Each row was made from one small tree. The marks that hang from a mark follow it in brackets, in alphabetical order. Every link used is in the known rows. Write each row's tree.
Known rows:
K(G(V(H))): [ -0.3  -4.4 -22.7  20.9   6.4  -6.7   3.5  13.0   2.9  15.5   3.0 -18.4
  11.5  15.1  -6.8 -18.0   5.1 -15.7  -4.5 -15.4  11.5  -3.0]
Y(H(E) S): [  5.0   3.0  24.9  20.1   6.6  26.7  -3.2   6.0 -36.2  23.6   1.3  -4.2
   6.9   6.0 -14.6  -3.6  -5.8  13.5  -3.9  12.1  10.2   2.2]
F(Q(V(G)) S(E)): [-10.8   2.1 -10.8  27.0  -4.7  17.3   5.8 -12.4  -1.1  -4.2  24.7  -3.9
 -15.6  -6.6   4.3   7.4  10.7 -20.9 -32.7  -9.6   6.5  28.1]
F(E Q(V(H)) S): [ -4.3   3.3 -22.3  28.7  -1.5   6.6   5.2  -6.3   7.8  -3.5  13.0 -20.2
   0.2 -12.6  -1.0   9.0  32.6 -21.3 -52.9 -25.1   9.9  31.8]
Z(K): [-12.3 -18.8  -0.7  -7.9  -4.9   2.8  11.9  -4.3  10.0   9.1  -6.7  -2.2
   3.9  15.0   3.2  -7.1  -5.8   6.5   9.1  -6.5  -7.9   1.9]
H(Y(S)): [  0.9   2.8  12.5   7.0  -0.2  14.1   4.2   0.1 -21.9   4.5  -4.6  14.3
   7.3  15.4   7.8  -4.2   3.2   3.9   6.7   5.4  -1.1   4.3]
F(E Q(V) S): [ -2.0   2.7 -19.2  33.7   6.8  13.9   6.4 -10.5   3.2  -9.0   6.6 -13.3
  -1.7 -11.9   4.8  13.2  24.0 -22.5 -41.9 -22.7  11.0  33.4]
Q(F V): [-18.1 -20.3  -6.3  -9.0   9.9  22.3  26.2  -5.7  20.3   2.6  23.0   7.4
 -33.6  -7.6   7.3   8.9   4.7 -14.6  12.9  21.0 -23.1  -2.9]
V(G(K) H(E Y)): [ -4.5   2.4  -9.9 -12.6  -3.1   3.9  21.0  12.2 -17.0  41.3  25.4   2.3
  20.3  10.1   4.2 -17.5  13.4  26.0 -12.8  -8.1   4.3 -10.3]
G(K V(H)): [ -1.8  -5.4 -13.5   5.7  12.2 -13.8   4.6  16.7  30.1  19.5  15.5 -11.0
  19.8  21.7   2.7 -21.0   2.0 -21.0 -10.4  -9.6  19.8  12.7]
V(G): [ -5.4   3.6 -13.1  14.4  -9.4   0.9   1.9   1.8 -11.4   9.7  10.0   1.9
   0.1  -4.2 -11.0   2.8   3.9   1.4  -0.9  -0.6  -2.4  -5.3]
Y(K(G) S): [ -5.2  -8.6 -10.7  42.8  -4.4  28.7  -7.2   0.8 -13.9  16.0 -10.4   1.8
  15.8  14.6 -21.6 -14.0  -6.8  -4.3  -3.1  -9.0  10.3  13.7]
K(G(V)): [  2.1  -5.4 -20.0  25.4  14.8   0.1   4.3   8.7  -2.1   9.8  -3.3 -10.9
   9.4  15.9   0.7 -12.8  -3.4 -17.2   7.2 -13.3  13.3  -1.6]
Q(V(G)): [-12.0  -7.2 -14.1   4.3   2.5  11.8  14.2  -1.6   1.2   7.9  21.7   3.1
 -21.2  -6.4  -5.9   7.3  11.1  -5.6  -1.8  13.4  -6.0  -6.4]
Q(F(E S) V(H)): [-12.7 -17.9  -9.2   9.6  -4.9  13.2  18.7  -4.5  19.2  13.2  31.2  -5.0
 -22.7 -17.4  -1.2  12.1  23.7 -21.6 -22.9   2.6 -15.1  12.0]
G(K V(H(E Y(S)))): [  2.6  -3.3   3.8  -3.9  22.2  -1.1  13.1  20.0   5.7  33.7  15.1  -1.2
  26.6  30.6  12.9 -26.5   0.8  -4.8  -8.6  -9.0  22.5  11.4]
H(E Y(S)): [  7.5   2.2  29.4 -15.5  16.4  21.3  12.4   5.8 -39.1  21.3  -0.6  15.1
   9.7  14.4  15.6  -8.5  -2.2  24.9   5.2   2.0   4.0  -2.8]
Q(F(S)): [ -3.8  -9.0   6.1   5.6  -1.3  14.5  11.8  -5.6   2.4   3.3   8.8   3.5
 -10.2  -6.6   5.4   6.7  -2.3 -17.8   1.5   4.4  -8.9  11.6]
V(G(K)): [ -3.9   2.5 -22.5  18.7  -6.8   4.0   6.4   1.2  -1.9  19.8  13.6   4.0
   8.7   4.3  -0.4  -3.6  -2.5  -2.4  -1.5  -3.3   5.6  -0.4]
Z(K(G(V))): [-10.6 -23.1 -17.9  13.2   6.4   2.7  14.9   2.7   7.8  16.3  -8.9 -11.2
  11.9  27.8   3.7 -16.6  -7.9  -6.7  14.8 -17.0   2.3   0.8]
Y(H): [ -4.5  -0.5   0.5  20.6  -1.8  10.7  -0.3  -0.5  -9.0   3.8   3.1 -11.1
   5.5   1.5 -15.5   0.7   4.2   5.3   0.0  11.8   1.8  -0.5]
Z(K(G(V(H(Y))))): [-13.7 -22.9 -16.7   5.4   2.2   0.8  20.3   4.9   6.9  20.9  -5.0 -11.8
  17.5  32.5   3.8 -23.1   3.9  -0.2   9.5 -17.9  -1.3  -2.2]
Z(K(G)): [ -9.8 -20.8 -17.0   9.8  -5.1   8.3  14.7  -5.7   0.7  16.4 -12.8  -7.3
   6.9  20.0   4.8 -13.4  -7.0   5.0  12.6 -13.9  -5.4  -6.3]

Write each row's tree:
[-19.0   5.2 -17.3  15.0  -6.9  15.6  11.1  -1.8  -0.5   2.7  23.3  -1.8
 -11.2   2.6  -2.7  -3.6  22.4  -6.6 -24.9  -4.7  -6.3  11.7]	F(Q(V(G H(Y(S(E))))))
[  3.6  10.8 -16.6  37.7  -1.1   4.2  -3.9  -7.4  -5.9  -9.8  -3.7 -14.1
  15.0  -9.1   2.6   9.8  17.2 -18.1 -42.5 -35.1  15.3  35.3]	F(E Q S)
[ -5.0 -12.8   3.8  49.1  18.7  38.1   0.0  13.2 -27.8  31.8  -1.0 -10.9
  28.0  24.0 -31.5 -19.8  -7.9   6.1  -2.8  -3.1  24.1  14.1]	Y(H(E) K(G(V)) S)
[ -3.4   2.1  18.6  44.1 -15.8  19.2 -15.8  -2.3 -20.5  11.6  10.2   1.3
   0.1   6.8 -15.7   2.1  -8.3  -2.5  -6.3  13.1   3.1  10.9]	Y(H S(E))
[ -7.0   4.3 -12.7   5.5   5.6  17.3  15.5  -1.3  -7.2   8.4  19.3 -16.2
  -7.5  -8.0  -4.7  -1.4  23.7  -9.5 -41.3  -9.9  11.1  20.5]	F(Q(V(G H(E))) S)
[ -7.7   3.4 -25.4  11.3 -18.7  -5.8   4.9   7.6   4.9  29.1  22.3  -6.6
  11.2   2.4 -11.4 -12.4  11.6   0.5 -18.3  -6.8   3.3  -3.1]	V(G(K) H)
[ -3.5  -5.4 -10.9   1.2  14.3 -10.9  12.7  15.4  23.7  19.7  15.4  -4.4
  25.3  28.8   9.8 -23.6   7.2 -13.7  -5.7  -8.5  17.3  11.5]	G(K V(H(Y)))
[-10.5  -8.0  14.9  18.6  -7.7  21.6  -2.0  -3.1 -11.5   6.9   6.3  20.9
  14.7  18.9  -3.4  -7.6  -1.7  10.4   0.5  -0.6  -1.2  16.5]	H(Y(K S(E)))
[-17.1  -0.6  -4.0  20.9 -28.4   7.8  -0.3   6.8 -12.8  24.4  24.6   8.6
  15.0   9.0 -24.0 -11.8  16.9  11.9 -17.6  -4.5  -4.4   6.5]	V(G H(Y(K S(E))))
[ -4.1  -9.9   2.8  45.6   6.9  44.5  -0.9   5.6 -36.7  33.2  -3.7  -7.6
  22.8  15.4 -31.0 -15.9  -6.8  17.9  -4.8  -0.2  16.7   8.4]	Y(H(E) K(G) S)
[-21.0 -16.2  -8.3 -18.5   3.1  19.0  32.1   4.9   7.0  27.9  41.1   0.2
 -29.5 -14.0  -5.4   2.2  16.3   2.2  -2.7  15.4 -22.6 -12.9]	Q(F V(G H(E)))
[-15.0   4.0 -44.7  29.2  -2.9   4.4  12.3  -1.5  15.1   7.9  21.4 -13.9
   3.0  -7.5  -2.6   2.8  30.5 -10.2 -39.5 -25.2   1.5  15.4]	F(E Q(V(G(K) H)))
[ -3.8   4.4  -4.3 -11.8  -9.1  -3.7   7.1  13.5 -16.9  31.6  22.4  -8.2
   5.9  -7.8 -15.3  -9.0  15.0  20.9 -19.0  -7.5  -0.2 -12.9]	V(G H(E))
[-14.7   1.9 -22.4  -3.2   5.0   8.1  12.8  -1.0  17.8  -7.6  11.2 -15.1
 -11.2  -2.7  -3.6  -3.8  23.1  -8.3 -24.9  -5.5  -2.4  10.6]	F(Q(V(H)))
[ -1.3  -3.5  -6.1   9.9  12.8  -5.1   7.6  15.9  15.9  23.3  12.4  -1.5
  25.2  31.6   7.0 -23.6   4.3 -18.6  -7.2  -6.0  19.4  15.8]	G(K V(H(Y(S))))
[-18.5 -16.5  -7.5   5.8  -3.1  19.1  23.7  -0.8  12.0  15.3  29.1   5.7
 -19.5  -4.8   2.5   6.8  25.3  -9.4  -7.9   8.6 -25.0   1.6]	Q(F(E) V(H(Y(S))))
[-12.8 -11.3  -2.0  68.9 -15.6  37.0 -13.4  -3.2 -20.4  21.5   6.4  -2.4
  16.9  16.3 -32.4 -10.7  -9.4   2.6  -7.3   0.0   9.5  15.8]	Y(H K(G) S(E))
[ -5.7   4.3  -1.0 -17.5  -5.9   0.5  16.9  13.0 -26.0  31.2  22.4   0.0
  11.4   1.7  -6.2 -10.9  20.1  28.9 -12.6  -5.1  -4.0 -14.7]	V(G H(E Y))
[-13.8 -21.7  -6.0  18.6  -6.1   3.9  11.6   3.3   0.5  25.2   0.4  -4.8
  14.0  35.5   4.6 -22.8  -3.9  -3.7   6.7 -17.3  -0.7   3.3]	Z(K(G(V(H(Y(S(E)))))))
[ -7.2  -7.3   9.0 -26.3   3.4   7.6  15.2  10.1  -7.7  22.8  12.6  -1.5
  19.9   8.4  -6.2 -18.1  16.9  32.8 -14.7  -7.7   0.5  -1.0]	V(H(E Y(K)))
[ -7.1 -10.9  11.6  10.4  -8.8  13.3   6.5  -8.4   4.7   5.1  19.2   9.0
 -13.9  -7.0   9.8   8.0  -8.2 -17.2  -1.7   2.4 -11.2  13.8]	Q(F(S(E)))
[ -8.3 -14.5  -7.6  27.9  11.2  34.3   9.7   4.1 -23.2  25.9   2.6 -13.3
  23.8  10.2 -25.9 -14.1  -1.1  26.3  -1.9  -5.0  12.5   0.2]	Y(H(E) K(G))
[-10.0   1.6 -27.6  22.6   8.6   8.5   9.0  -6.0  12.2 -10.6   7.6  -9.6
  -3.9  -8.9   3.9  10.2  23.2 -11.1 -28.0 -20.9  -0.7  17.2]	F(E Q(V))
[-23.1 -15.4 -25.7  12.4 -11.1   9.6  22.1   0.4  17.4  19.5  39.7  -0.4
 -24.0 -18.8 -10.7  12.3  25.9 -11.4 -12.1   3.6 -25.7  -4.1]	Q(F(E) V(G H))
[-12.7   2.3 -20.2  25.8 -10.2  13.3   8.2  -8.3   8.9   9.0  32.7  -8.8
  -8.7  -2.2   3.9  -1.5  15.1 -21.3 -43.6 -13.0   9.9  29.0]	F(Q(V(G(K) H)) S(E))
